Each row was made from one small tree. The marks that hang from a mark follow it in brackets, in the order of their numbers. Every link used is in the known rows. Write each row's tree.
Known rows
j_948(j_169(j_276 j_867(j_40(j_450(j_457(j_876)))))): [ 0.99  1.82 -0.78  1.00  0.65  0.10 -0.80 -1.58 -0.58 -0.55 -1.85  0.42
  3.53 -3.41 -2.69  1.11  2.26  1.46 -0.40 -1.04 -0.43]
j_450(j_40 j_457(j_867(j_169(j_276)) j_876(j_102))): [-0.67  3.15  1.74  0.87  2.66  0.09  0.48 -1.20  0.31 -0.39 -2.27  1.96
  0.52 -0.75  0.03 -3.82  2.42  0.53  1.35 -0.04 -0.41]
j_102(j_876(j_457)): [ 1.88  0.18  0.24 -1.10  0.47  2.06 -0.30 -0.15  0.50  0.59 -0.56 -0.73
  1.14  0.68  1.33 -1.84  0.09  1.09  0.52 -0.72  0.47]
j_948(j_169(j_276 j_867(j_40(j_450)))): [ 0.66  1.27 -0.77  1.07  0.24  1.08 -1.28 -0.15 -0.15 -0.87 -1.76 -0.44
  1.43 -3.17 -1.84  2.80  1.66  0.73 -0.31 -0.23 -0.53]
j_40(j_450(j_457(j_867(j_169) j_876(j_102)))): [ 1.07  2.33 -0.73  0.50  0.80 -1.22  1.83 -1.12  1.25 -0.69 -1.97  0.94
  1.76  1.74 -2.72 -1.33  2.20  1.68  0.43 -0.50 -0.62]
j_948(j_169(j_276 j_867(j_40(j_450(j_457))))): [ 0.92  1.08 -0.83  0.12 -0.25  0.79 -1.35  0.09 -0.85 -0.27 -1.97  0.17
  2.87 -3.16 -1.92  1.43  1.51  0.75 -0.40 -0.04 -0.87]
j_169(j_276 j_867(j_40(j_450(j_457(j_876(j_102)))))): [ 1.70  3.21 -0.71  0.90  0.54 -0.10 -0.14 -1.62  0.46 -1.00 -1.96  1.88
  2.87 -1.09 -1.88  1.58  1.50  2.59 -0.24  0.68 -0.13]
j_102(j_876(j_40 j_457(j_450 j_867(j_169)))): [ 0.38  3.26  1.05  0.56  2.33  0.81  0.01  0.45  1.55 -2.04 -1.13 -1.79
  0.90  2.08 -2.00 -3.24  1.32  2.23  1.96  0.56 -0.67]
j_169(j_276 j_867(j_40(j_450(j_457(j_876))))): [ 1.35  3.12 -0.52  1.16 -0.51 -0.76 -0.35 -2.01 -0.80 -0.66 -1.64  1.42
  3.06 -1.85 -2.49  1.30  1.51  1.84 -0.50 -0.30  0.26]
j_102(j_876(j_40(j_450) j_457(j_867(j_169)))): [ 1.76  2.70  0.37 -0.49  1.02  2.06 -0.19  0.51  1.85 -0.91 -2.22 -0.47
  1.08  2.32 -1.21 -2.95  1.56  2.03  1.56  0.15 -0.74]
j_948(j_169(j_867)): [-0.34 -0.99 -0.15  1.24  0.55  0.77 -0.69 -0.42 -0.07 -0.86 -1.06 -0.77
  1.26 -2.62 -1.32  1.95  0.26 -0.37 -0.61 -0.60 -0.55]
j_876(j_40 j_457): [ 0.30  1.43  0.15 -0.55  1.14  1.72 -1.90  1.43  0.43 -1.01  0.01  0.49
  1.15  1.71  0.32 -2.60  0.14  2.04  2.44  1.14 -1.81]
j_169(j_867(j_40(j_450))): [ 0.12  2.15 -0.19  0.11 -0.53 -0.80  0.02  0.52  0.11 -0.47 -0.41  1.72
  1.75 -0.52 -1.95  2.62 -0.35  0.21 -0.52  0.43 -0.54]
j_169(j_276 j_867(j_40)): [-0.18  2.53  0.73  1.42  0.03  0.31 -0.59  0.01 -0.12 -1.41 -1.48  0.43
  0.65 -2.32 -0.98  2.24  0.30  0.21  0.02  0.38  0.33]
j_867(j_40(j_450(j_457(j_876(j_102)))) j_169(j_276)): [ 1.98  4.66  0.18 -1.16  2.57  0.66  1.30  1.09  1.42 -0.69 -1.99  2.35
  1.88  0.67 -1.10 -0.29  2.85  1.36  1.21 -0.12 -1.20]
j_457(j_450(j_40) j_867(j_169) j_876(j_102)): [-1.92  4.14  1.55  2.62  4.32 -2.06  1.66 -1.59  1.48 -2.02 -0.09  0.31
 -0.77  0.73 -2.31 -1.62  2.41  1.39  1.41  0.19 -0.58]
j_457(j_867(j_169) j_876(j_40 j_102)): [-0.94  4.08  1.29  1.98  3.98 -0.35  1.74 -0.27  3.65 -2.98 -2.18  0.77
  0.15  1.53 -2.53 -1.88  2.33  1.77  1.91  0.36 -0.91]
j_169(j_276 j_867(j_40(j_450))): [ 1.01  2.54 -0.44  1.22 -0.85  0.27 -0.83 -0.63 -0.31 -0.97 -1.49  0.60
  0.92 -1.59 -1.56  2.96  0.79  1.08 -0.43  0.47  0.14]
j_102(j_876(j_40(j_450))): [ 2.49  0.78 -0.61 -1.57  0.30  1.98 -0.72 -0.99  1.20  0.61 -0.88  0.53
  1.54  0.93 -0.35 -1.39  0.74  2.19 -0.85  1.22 -0.05]
j_876(j_40(j_450) j_102 j_457(j_867(j_169))): [ 0.83  3.35 -0.28  0.27  2.17  1.82 -0.42  2.12  2.92 -2.47 -2.11  0.48
  0.14  4.01 -1.25 -1.87  1.62  2.96  3.27  1.82 -2.54]
j_169(j_867(j_40)): [-1.05  2.14  0.96  0.27  0.40 -0.76  0.27  1.11  0.29 -0.94 -0.42  1.55
  1.48 -1.26 -1.32  1.96 -0.88 -0.71 -0.08  0.36 -0.37]

Write each row's tree
[-0.11  3.45  0.88  3.31  2.85 -0.20  2.00 -1.69  2.65 -2.68 -2.90 -0.91
 -1.09  0.12 -1.83 -0.37  3.12  1.48  1.30 -0.99  0.60]  j_457(j_867(j_169(j_276)) j_876(j_102))
[-1.14  3.30  1.31  2.29  1.55 -0.01 -0.97  0.16 -1.03 -1.81 -0.54 -1.74
 -1.40  0.61 -0.76 -2.41  1.87  1.04  2.82 -0.07 -0.79]  j_876(j_457(j_450(j_40) j_867(j_169(j_276))))
[-1.06  4.59  1.52  0.91  1.55 -1.91  1.72  0.17  0.44 -1.17 -2.35  0.82
  1.80 -0.84 -2.89 -2.64  2.34 -0.03  1.40 -1.54  0.11]  j_450(j_457(j_867(j_40 j_169(j_276)) j_876))
[ 1.60  4.63  0.40 -0.89  1.53  0.02  1.02  0.70  0.25 -0.33 -1.77  1.89
  2.05 -0.05 -1.70 -0.61  2.85  0.64  0.98 -1.14 -0.88]  j_867(j_40(j_450(j_457(j_876))) j_169(j_276))
[-2.40  4.04  1.76  2.93  3.01 -2.90  1.35 -2.06 -0.07 -1.51  0.27 -0.22
 -0.50 -0.21 -3.03 -2.05  2.32  0.44  1.02 -0.98 -0.14]  j_457(j_450(j_40) j_867(j_169) j_876)
[ 0.81  1.56 -0.15 -0.92  2.51  2.67 -1.64  1.97  2.14 -1.54 -0.39  1.08
  0.87  2.68  1.19 -2.11  0.21  3.08  2.82  2.47 -2.28]  j_876(j_40 j_102 j_457)
[-0.51  3.37  0.97  0.49  2.90 -0.64  1.38  0.05  2.30 -1.93 -2.32  1.60
  2.07  1.40 -2.52 -3.58  1.95  1.55  1.63  0.58 -1.24]  j_450(j_457(j_867(j_169) j_876(j_40 j_102)))
[ 0.95  0.97  0.63 -0.85  1.43  1.24 -1.13 -0.80 -0.76  0.85  0.99 -0.50
  0.98  0.53  1.28 -2.68  0.20  1.70  0.60  0.22 -0.10]  j_102(j_876(j_457(j_450(j_40))))
[-0.36  1.23  0.32  1.22  1.01  1.07 -1.04  0.43  0.07 -1.25 -1.72 -0.56
  1.24 -3.82 -1.20  2.22  1.16 -0.07  0.04 -0.36 -0.38]  j_948(j_169(j_276 j_867(j_40)))
[-1.70  4.36  1.63  0.08  1.77 -2.68  2.32  0.97  0.73 -0.80 -1.49  1.64
  2.47 -0.07 -3.13 -2.81  1.57 -0.74  1.32 -1.58 -0.40]  j_450(j_457(j_867(j_40 j_169) j_876))
[ 1.55  1.11 -0.60 -1.31 -0.69  0.49 -0.45 -1.04  0.78  0.63 -1.80  0.45
  2.54  0.91 -1.75 -3.35  0.88  2.12 -0.68  1.28  0.06]  j_102(j_876(j_40(j_450(j_457(j_867)))))
[ 0.47  2.80  1.46  1.13  1.74  1.30 -0.44 -0.84 -0.23 -0.75 -1.25 -2.03
 -0.59  0.20  0.01 -2.96  1.87  1.41  1.50 -0.42  0.37]  j_102(j_876(j_457(j_450(j_40) j_867(j_169(j_276)))))
[ 0.83  2.85 -0.45 -0.24  0.83 -1.16  0.80 -0.51  0.90 -0.50 -0.80  3.04
  3.72 -0.13 -2.24  1.28  0.38  1.62 -0.28  0.59 -0.85]  j_169(j_867(j_40(j_450(j_457(j_876(j_102))))))
[-1.36  6.22  1.04  3.15  4.24 -2.48  2.46 -0.57  2.62 -3.48 -1.27 -0.90
 -0.25  0.45 -4.01 -0.03  3.35  2.30  1.87 -0.15 -0.05]  j_457(j_450 j_867(j_40 j_169(j_276)) j_876(j_102))
[-1.09  3.61  1.51 -0.12  0.51 -0.95  1.04  2.16  0.12 -0.89 -2.45  0.56
  0.98 -0.44 -1.84 -2.24  1.37 -0.91  1.48 -0.39 -0.38]  j_450(j_457(j_867(j_40 j_169(j_276))))
[-0.04  4.05  1.76 -0.48  2.20  1.09  0.85  2.74  0.95 -1.20 -1.53  0.80
 -0.48 -0.60 -0.07  0.48  1.62 -1.07  1.54 -0.50 -0.71]  j_867(j_40 j_169(j_276))
[ 0.18  4.11  0.17  1.72  3.07 -0.38  1.47 -0.86  3.44 -2.58 -2.19  0.89
  0.39  2.20 -3.19 -1.20  2.87  2.63  1.47  0.54 -1.09]  j_457(j_867(j_169) j_876(j_40(j_450) j_102))
[ 0.05  5.53  0.42  1.87  2.83 -0.88  2.20 -0.28  2.99 -2.20 -2.56  0.62
 -0.13  0.61 -2.87  0.29  3.49  1.81  1.51 -0.68 -0.13]  j_457(j_867(j_40(j_450) j_169(j_276)) j_876(j_102))
[ 1.73  1.16  0.41 -1.47  1.32  2.83 -1.29  0.38  1.14 -0.05 -0.72  0.02
  1.79  1.23  0.96 -3.11  0.18  2.19  1.16  0.72 -0.55]  j_102(j_876(j_40 j_457))
[-0.29  2.42  0.96 -0.68  0.68  0.20  0.55  1.19  1.23  0.11 -0.98 -0.49
  1.31  0.45 -0.43 -2.49  0.17  0.57  1.33 -0.79  0.54]  j_102(j_876(j_457(j_867(j_40))))
[ 0.60  1.33 -0.51 -0.15 -1.20 -1.07  0.89  0.28 -0.28 -0.04 -1.83  0.32
  1.17  1.34 -2.48 -1.36  1.24  0.07  0.20 -0.34 -0.60]  j_40(j_450(j_457(j_867(j_169))))
[-2.91  3.45  0.35  1.57  0.73 -3.95  0.99  0.79  0.30 -1.54  0.77 -1.12
  0.16  0.27 -4.02 -0.46  0.51  0.69  0.83  0.69  0.08]  j_457(j_450 j_867(j_40))
[-0.03  1.41  0.04 -0.19  2.69  0.93 -1.44  0.66  0.03 -0.50  1.47  0.48
 -0.03  1.89  1.41 -1.60  0.21  2.52  2.24  2.00 -1.83]  j_876(j_102 j_457(j_450(j_40)))
[-0.67  5.21  0.61  0.98  3.09 -1.78  2.90  0.67  3.31 -1.78 -1.68  1.55
  0.56  1.41 -3.19  0.02  2.56  1.02  1.45 -0.71 -0.64]  j_457(j_867(j_40(j_450) j_169) j_876(j_102))
[-0.89  2.81 -0.46  1.57  2.36 -0.34 -1.11  0.78  1.96 -3.01 -0.13 -1.19
  0.37  3.23 -2.15 -2.50  0.82  4.27  3.08  2.90 -1.81]  j_876(j_40 j_102 j_457(j_450 j_867))
[ 1.29  1.59 -0.72  0.59 -1.38 -0.32  0.26 -0.55 -0.60 -0.42 -2.60 -0.52
  0.58  0.63 -2.20 -1.11  2.07  0.77  0.31 -0.30 -0.11]  j_40(j_450(j_457(j_867(j_169(j_276)))))
